Each row comes from the steps of one walk. Every step used is in the known rows, and no mark comes twice. Write the walk behind each row, first mark first.
Known rows:
soge kimis kotam kina fabepa sonagag: [4,0,7,-5,-15,-21,2,-8,17,-12,-11,-1,10,6,24,-4,1,-15,-16,4,1,-18,-5]
delibos fabepa sonagag soge kimis kotam: [-1,19,17,2,2,-19,21,-34,10,1,-42,-2,-45,-2,-10,-12,-1,-22,-16,5,6,-21,18]
luvu fabepa kina kotam: [-4,10,7,10,12,30,-11,39,-22,28,58,-14,-21,-6,-26,6,-13,-9,8,-1,0,-22,1]
kotam kina fabepa foso: [1,-8,2,8,-19,2,-35,32,4,5,60,-6,-14,8,15,-18,-17,28,18,10,-21,7,-25]
soge kimis kotam: [4,-7,-10,1,1,16,15,-14,1,-5,-55,8,13,-3,19,12,13,-7,-10,-4,10,-9,4]
luvu fabepa: [2,2,-2,13,4,41,-1,37,-33,12,0,13,-13,-7,-6,24,5,-2,-11,2,22,-5,3]
soge kimis kotam kina fabepa: [4,-7,-6,-6,-17,1,-1,-9,10,-6,-18,6,17,7,34,-3,-2,-1,0,-1,4,-11,-5]
kina fabepa: [-9,-1,-12,9,-3,9,-22,19,-6,-17,1,4,1,1,25,-20,-3,4,17,2,-14,4,-10]
delibos soge kimis: [-5,-7,-6,13,12,16,12,-26,-1,-12,-9,-2,46,-1,24,-3,-5,4,2,0,2,8,21]
kimis kotam kina fabepa sonagag soge: [10,9,18,19,-20,-31,-7,14,6,-7,-10,5,-33,11,23,0,-12,-5,-4,6,-9,-19,-17]
kimis fabepa: [7,-2,-10,2,-6,3,4,18,-25,-5,-1,12,-1,4,-25,13,7,8,-6,8,11,-4,2]
kimis kotam kina fabepa sonagag: [10,8,14,-2,-22,-25,-13,33,6,-14,-3,2,-1,13,18,-4,-2,-9,-3,11,-8,-24,-22]
luvu fabepa sonagag soge kimis kotam: [3,13,18,32,5,3,26,-9,-18,19,-43,8,-44,-10,5,40,4,-25,-37,-3,21,-18,14]
sonagag fabepa foso: [1,-6,-12,8,2,7,-5,-4,4,13,15,1,-22,-5,-5,4,-4,22,-1,0,-46,22,1]
kimis kotam kina: [19,-5,5,-4,-19,5,-3,35,-1,-5,-13,13,1,12,6,12,2,7,-3,7,8,-16,-17]
delibos soge kimis fabepa kina kotam: [-6,4,0,3,14,-6,11,-29,-4,10,43,-21,45,5,-12,-9,-17,-1,15,0,-10,-13,22]
kimis kotam: [9,1,-4,6,-3,14,1,28,-9,-8,-52,11,1,2,8,14,13,-2,0,1,1,-13,-11]
delibos soge: [-1,-1,-1,17,8,14,0,10,-10,-15,-2,-1,34,4,15,-4,-6,10,11,6,-6,6,8]
kotam kimis fabepa: [7,-10,-9,-15,-3,-10,-12,26,7,-5,-48,11,2,3,-24,5,32,0,-19,-8,9,-7,-7]
sonagag soge kimis fabepa: [2,-8,-10,27,1,-1,22,-45,-11,5,-18,13,-31,-2,-2,16,-6,7,-13,-6,15,9,20]
kina kotam kimis fabepa: [-2,-1,-14,-9,4,-13,-23,19,12,-4,-7,5,8,4,-33,-23,28,-1,-3,-18,2,-8,-12]
kotam kina fabepa delibos soge: [-3,-2,6,-12,-12,-6,-18,5,8,-10,49,-2,19,7,25,-18,-19,20,28,6,0,28,-17]
luvu fabepa delibos soge kimis: [-9,3,4,-2,15,34,19,-16,-19,18,-1,3,16,-14,9,26,1,0,0,-5,33,27,13]
kina fabepa sonagag: [-9,8,5,11,-2,-17,-19,19,2,-25,10,-5,-9,-1,13,-21,0,-13,-1,9,-18,-5,-9]
luvu fabepa delibos soge kimis kotam: [-2,9,7,-4,11,29,24,-10,-19,21,-38,4,19,-10,16,37,8,-5,0,-5,33,15,7]

Which walk is each row?
[2,-7,-3,-21,-14,-2,2,-20,17,-3,-14,4,7,1,30,-1,1,2,6,-2,15,12,-15] -> soge kimis kotam kina fabepa delibos
[2,11,15,15,4,13,3,38,-26,5,8,4,-22,-8,-17,24,9,-19,-30,8,18,-14,4] -> luvu fabepa sonagag
[-4,0,-5,-15,9,-2,13,-33,8,-3,3,5,14,-5,6,2,-6,13,9,-4,-22,45,9] -> sonagag fabepa delibos soge
[-2,8,11,-23,3,11,-5,16,1,11,28,-18,-27,1,-31,-25,-18,-4,19,17,-11,-24,9] -> delibos fabepa kina
[8,-9,3,-21,-2,-16,-12,32,12,10,-24,-9,-9,4,-33,8,16,-5,-9,-1,-6,-19,-5] -> kotam kimis fabepa kina
[3,-10,-16,-2,-1,7,17,-22,-13,-3,-9,9,11,-2,-13,11,9,2,-15,1,19,1,15] -> soge kimis fabepa
[-1,-7,-5,12,4,-4,26,-59,-3,10,-15,11,-43,-9,-7,19,-2,10,-8,-7,26,32,10] -> sonagag soge kimis fabepa delibos
[-6,-3,4,-4,11,10,4,-5,-1,-10,4,-1,17,-6,7,1,-1,14,18,2,8,37,-6] -> fabepa delibos soge
[-5,-5,5,-10,12,-6,-28,28,29,7,24,-22,-12,-2,-23,-27,4,-8,11,-11,-23,-17,-13] -> fabepa kina kotam kimis
[-5,0,3,3,10,6,-18,21,6,5,64,-21,-14,-1,-22,-22,-17,-1,20,0,-22,-15,-8] -> fabepa kina kotam
[-2,-2,-7,-5,6,-3,7,-22,-2,12,45,-16,5,0,-30,-6,-8,-5,2,-1,-1,-14,12] -> soge kimis fabepa kina kotam
[0,-1,3,3,7,-3,19,-24,-10,9,15,-18,40,5,-4,10,-16,2,6,8,-6,-10,27] -> delibos soge kimis fabepa kina
[9,1,1,-4,-22,-3,-17,33,0,-8,-11,9,6,13,26,-3,-4,5,12,6,-5,-16,-21] -> kimis kotam kina fabepa
[2,6,0,-2,2,-7,-7,18,-14,13,59,-15,-9,6,-44,-6,-12,2,13,5,-11,-20,-1] -> kimis fabepa kina kotam
[2,-2,0,0,-1,-18,21,-22,-6,-9,-2,1,3,-3,-23,10,11,-13,-31,7,15,-8,16] -> soge kimis fabepa sonagag
[-7,-5,-10,-18,12,-1,23,-62,16,-1,-4,3,22,-9,13,1,-5,8,1,-8,-16,47,21] -> sonagag fabepa delibos soge kimis
[-1,-8,2,-18,-16,-4,-23,12,9,-11,49,4,-10,5,14,-17,-12,18,19,6,7,27,-26] -> kotam kina fabepa delibos
[-8,11,7,28,-2,-27,4,-28,10,-10,-41,0,-30,-3,35,-5,-4,-19,-8,-2,-14,-9,1] -> kina fabepa sonagag soge kimis kotam
[-6,-6,-12,-3,10,0,-30,22,26,-11,-8,3,4,-2,-13,-32,25,-3,-1,-22,-4,-1,-16] -> kina kotam kimis
[-2,2,-7,-21,8,-5,29,-58,14,2,-39,6,25,-5,20,12,0,2,2,-10,-17,34,16] -> sonagag fabepa delibos soge kimis kotam
[-7,4,-5,-20,11,-19,-15,0,18,-2,-1,-2,25,0,-25,-20,23,5,11,-18,6,16,-12] -> kina kotam kimis fabepa delibos soge
